Each row was made from one path, in order. Every step used is in the known rows, and no mark comes twice. Write each row's path.
Known rows
dopi > vezab: [  3.4  -0.5  -3.1  20.2  14.6   3.7 -10.8  -9.9  23.1  -5.1  12.0   7.8
 -11.4  -1.8   4.5  -4.0   5.4 -10.1 -24.6  -5.5  18.6  -1.4   1.0]
rutu > dilo > rufi > pizuf: [-10.3 -55.2   9.4  -7.4   2.9 -12.5  10.3  -7.2  29.3  -2.2  -0.5 -21.7
  -3.5  -2.1   5.6  -7.7 -19.4   6.3  -8.8  11.6  14.7 -34.0  -1.6]
norik > rutu > dilo > pizuf: [  4.2 -42.5 -14.1 -10.0  16.5  -8.3  -9.3  -1.0  14.3 -12.8  11.6 -10.3
 -15.5  -9.0  12.8 -12.9  -0.9  28.8 -16.2  -1.4  16.8 -29.2  13.3]
dilo > pizuf: [  8.3 -36.3 -14.2  -6.1  22.0 -21.2   8.1  -1.5  -3.1  -1.3   7.3  -7.7
 -25.3  -5.1   1.6  -5.8   6.1  15.3  -3.0   0.3  12.7 -27.2   1.8]
riru > pizuf: [ -2.9  -9.5  -8.5 -26.7  -3.4   9.3   1.4   2.0   5.3  -3.4   8.1  -9.4
 -23.4   6.4  19.4   4.5   4.3   5.1  14.5   2.3  -8.7  -4.1 -32.4]
norik > rutu > dilo > rufi > vafes: [ 12.8 -32.0  23.1 -18.4  15.4  -0.4  -0.4 -19.2  22.1  -2.9 -10.4 -22.0
 -22.7  -4.2  15.0  16.1 -21.7  12.9  -5.9   4.0   7.6 -17.2  -0.9]
vava > rufi: [ -4.5  -8.1  -2.3  12.0   8.6   3.5  19.0  -7.1   1.2  -1.5  -5.3   5.3
   4.0 -15.9   3.6  16.7   6.5 -12.9   7.5  -4.7  17.7   2.9  -3.4]
dopi > vezab > rutu > dilo > rufi > riru: [  3.9 -15.8  14.6 -11.4   6.6   0.2  -0.5 -20.1  20.9  -8.9 -16.6 -24.7
   8.8 -16.8  10.4  -5.3 -19.1  25.4 -26.2  -2.0  42.5  14.1  -6.2]
rutu > dilo > pizuf: [  2.1 -43.6 -13.7  -6.4  21.9 -13.7   8.4   3.2  16.4 -18.5   7.9 -13.1
 -19.6 -15.9   6.7  -6.2   1.2  23.9 -15.4   7.3  13.3 -27.5   4.4]
vava > norik > rutu > dilo > pizuf: [  2.2 -44.7 -20.9 -10.1  21.5  -6.3  -8.4  -5.4   8.3 -16.2   4.3  -7.9
 -15.6 -17.8  15.2 -13.1  -1.2  32.7 -14.2  -4.5  14.4 -29.8  11.2]
riru > pizuf > rutu > dilo > rufi > vafes: [ 12.8 -41.0  16.9 -22.9  15.3  -2.2   4.8 -18.6  20.8 -10.2  -7.3 -28.2
 -37.3  -4.6  18.2  22.0 -25.3  12.7   2.4   8.9   1.0 -18.9 -18.4]
vezab > rutu: [ -4.8  -7.6   7.6  -4.1 -10.5  -0.3  -4.5  -4.8   6.4   7.5  -6.2 -12.1
  26.4  -7.8   9.2   1.1 -17.4   4.7  -0.2 -18.1  14.2  -4.2  13.1]
vava > rufi > dilo > rutu: [  7.2 -25.9  23.6  -1.2  22.9 -18.8 -14.2 -15.0  -3.2 -21.6 -29.6   3.1
   7.3  -0.4  -5.3  -7.3 -20.3   3.2   7.8 -13.0  29.8   3.9  23.6]
pizuf > rutu: [  7.6 -14.6 -10.5   5.3  -8.2  -3.2 -23.8 -10.2 -13.7  -6.5   9.7  -1.6
 -10.6   6.4   1.3  -2.1 -17.9   4.8   8.3  -5.4  -2.8  -4.0  -0.1]
vava > norik > rutu > dilo: [ -8.9 -12.2  -9.4  -5.4  -0.1  21.1 -23.4  -5.1  17.2 -21.5  -4.6   0.0
  13.6 -18.8  19.2 -10.8 -11.0  25.6 -16.0  -7.4   2.3  -3.9  13.1]
norik > rutu > dilo: [ -6.2  -8.5   0.3  -5.5  -7.6  18.7 -24.6   0.4  24.8 -16.5   5.9  -4.0
  13.9  -6.4  15.5 -10.6 -10.1  19.9 -19.0  -2.9   5.8  -2.7  16.5]
riru > pizuf > rutu > dilo: [ -5.6 -25.0 -10.8  -9.5  -6.7  13.6 -15.4   1.0  21.0 -30.5  10.9 -14.0
 -10.9  -8.8  17.9   0.2 -17.9  18.7  -5.3   7.1  -6.5  -5.3 -11.8]
dilo > rutu > norik: [-16.0   3.5   3.4   6.5   5.0  -9.4 -29.7  -1.8  -2.7   5.8  -4.3   8.4
   8.1   0.5   8.4  -0.1 -17.2  30.3  -2.8  -6.7  20.9   1.4   9.9]
vezab > rutu > norik: [-22.6   1.0  -0.6   3.8 -11.9  -0.7 -18.5  -0.6   6.8  11.7  -4.5  -5.4
  27.6 -11.1  18.0   3.6 -22.3  28.6  -5.8 -10.7  14.9  -3.9   6.5]
riru > pizuf > rutu > norik: [-15.4  -8.4 -17.5  -2.9 -12.1   1.7 -30.7  -3.2  -4.7   0.3  10.3  -3.0
  -9.7   1.6  22.1   3.9 -20.8  30.9   7.4  -0.5  -1.5  -5.8 -17.8]
dilo > rufi: [  4.1 -12.7   9.0   1.1  18.2 -16.6   4.0   1.2  10.5   2.2  11.4   3.3
  -3.4   6.1   0.9  10.5  -6.1  -3.4   7.7  10.7  24.3 -13.3   4.0]

Write each row's path
[  9.9 -25.0  -9.8 -22.0  -8.7   0.1 -20.8 -17.7 -11.0  -8.1   5.4 -18.0
 -27.0   8.0  16.5  -0.5 -20.6  18.9  13.9  -3.1   5.8   1.4 -29.3] -> dilo > rufi > riru > pizuf > rutu
[ 12.9 -53.6  -2.9 -13.6  27.1 -29.4   5.7  -6.3   0.4 -21.0 -13.6 -14.6
 -18.7  -7.3  -0.5 -16.8  -7.8  17.2  -3.1   1.7  10.9 -28.9  10.4] -> rufi > dilo > pizuf
[ 13.6 -39.9 -20.0   1.3   6.7 -18.2 -18.0 -11.0 -16.0  -7.2  14.8  -7.4
 -27.9   2.8   2.7  -6.0 -13.7  15.6   6.1  -5.3   5.9 -23.4   1.2] -> dilo > pizuf > rutu
[-10.1 -43.7  -6.1   4.0  -7.2   7.0  -6.1  -7.9  23.1 -25.6   1.3 -17.1
  -0.6 -16.4  10.4  -3.3 -23.4  12.9 -12.7   4.1   2.7 -14.5  -0.1] -> vava > rufi > pizuf > rutu > dilo
[-11.8 -57.8  12.4  -8.5  -0.7 -12.7   8.6  -8.7  31.7   0.6  -2.9 -25.9
   5.9  -4.4   8.8  -7.3 -25.8   7.8  -9.1   5.5  19.2 -35.5   2.6] -> vezab > rutu > dilo > rufi > pizuf
[-12.2 -12.2 -12.0  -8.4  -8.6  -2.6 -28.8  -9.4  -4.2   1.4   4.7  -9.5
 -10.1   0.2  23.1   3.6 -25.3  37.8   5.3   1.0  11.6  -1.9 -22.3] -> dilo > rufi > riru > pizuf > rutu > norik
[-12.8  -9.2  11.2   1.5   8.8 -14.9 -31.5  -5.1  -0.1  -8.1 -19.0   3.4
  12.4  -1.1   6.7  -8.1 -27.0  32.1  -2.9  -5.6  19.6   0.4  15.2] -> rufi > dilo > rutu > norik
[  0.9 -47.5 -11.2  -1.0  22.0 -12.5   2.2  -2.4  27.1 -16.5   8.9 -16.4
 -10.2 -20.5  13.0  -7.1  -5.6  23.1 -24.0  -3.2  26.3 -30.0  11.4] -> dopi > vezab > rutu > dilo > pizuf
[  7.4 -18.3   9.5 -15.4   2.2  -2.0  -4.0 -18.0   5.9 -12.4 -15.3 -24.1
  -0.1 -11.7   6.4  -4.9 -21.2  28.6 -15.3   4.2  30.2  14.5 -10.9] -> pizuf > rutu > dilo > rufi > riru
[  9.4 -21.9  24.3  -7.1  18.5 -20.5 -23.3 -11.1  -3.6 -21.1 -27.0   0.8
   5.3   7.2  -7.0 -15.6 -23.6   9.8   3.9 -11.0  21.1   2.3  25.3] -> rufi > dilo > rutu
[ -8.7 -54.4   9.3  -9.4  -1.5  -9.3  -2.2 -10.3  27.9   1.6   1.8 -19.6
   0.0   2.6   9.6 -12.6 -21.1  10.2  -9.5   5.0  17.1 -35.6   4.3] -> norik > rutu > dilo > rufi > pizuf
[-19.7 -26.8 -12.6  10.3 -12.3  -5.1 -21.9 -12.2  -2.8   5.5  -0.2  -6.1
   0.9  -6.5  14.9   0.2 -26.6  25.4   0.3  -3.6   7.4 -15.5  -6.5] -> vava > rufi > pizuf > rutu > norik
[  3.4 -49.8  -3.8   0.7  -6.6 -16.5 -16.9 -17.1  -2.5   0.3   8.7 -14.3
 -15.6  10.1   2.8  -7.2 -29.0   5.1   8.1  -1.0   6.6 -27.9  -2.8] -> dilo > rufi > pizuf > rutu
[  1.1 -27.2   4.5   3.2  14.6 -10.4  -7.3   1.0  23.5 -18.0  16.6  -3.5
  -3.1  -2.3   7.0   8.8 -20.3   7.8  -0.5  14.9  22.5 -15.0   6.3] -> pizuf > rutu > dilo > rufi
[ -7.8 -30.1 -14.7   3.3   3.2 -17.3 -28.7  -7.3  -6.6  -8.3  -0.3  -5.8
  -7.8  -5.2  12.3  -6.8 -26.5  37.2  -1.4  -0.9   7.9 -18.1   2.7] -> rufi > dilo > pizuf > rutu > norik
[ 16.6 -52.2 -12.6  -4.0  10.4 -23.7 -19.8 -14.5 -13.3 -21.3   0.0 -12.3
 -23.5   1.3   0.9 -14.1 -23.5  16.9   6.2  -4.4   4.5 -24.4   6.7] -> rufi > dilo > pizuf > rutu
[-15.3 -11.2 -15.8  -4.7 -11.7   4.8 -24.0 -12.6  -7.7  -0.1  -0.7  -8.4
  -7.5  -7.7  24.4   6.1 -20.8  34.5   5.2  -4.4   9.0   3.4 -25.0] -> vava > rufi > riru > pizuf > rutu > norik
[  0.3 -30.3   1.4  -5.7  13.4  -7.3  -6.4   1.4  25.3 -19.2  19.2  -6.5
 -10.7   0.1  13.8  10.2 -18.9   9.5   4.4  15.7  20.1 -16.9  -4.2] -> riru > pizuf > rutu > dilo > rufi
[  0.2 -18.7   1.0 -38.5   0.4   8.6   4.2  -8.4  13.2 -10.3  -5.6 -26.0
 -20.3  -3.3  23.8   1.9  -6.2  24.1   2.6   6.4  13.3   7.3 -40.2] -> rutu > dilo > rufi > riru > pizuf
[-14.0 -11.5  10.4   5.8  11.8 -13.9 -25.0  -7.7   0.7  -8.8 -21.1   5.6
  14.3  -6.5   7.9  -2.2 -24.6  27.4  -0.1  -7.2  25.4   1.3  14.1] -> vava > rufi > dilo > rutu > norik
[  3.4  -5.3   4.8  -9.1  -2.4   7.7  14.4 -24.3  -9.4  -0.7 -30.6 -17.7
   4.7 -20.7   3.9   0.9  -2.2  14.7  -9.0  -9.6  26.0  27.3 -18.2] -> vava > rufi > riru
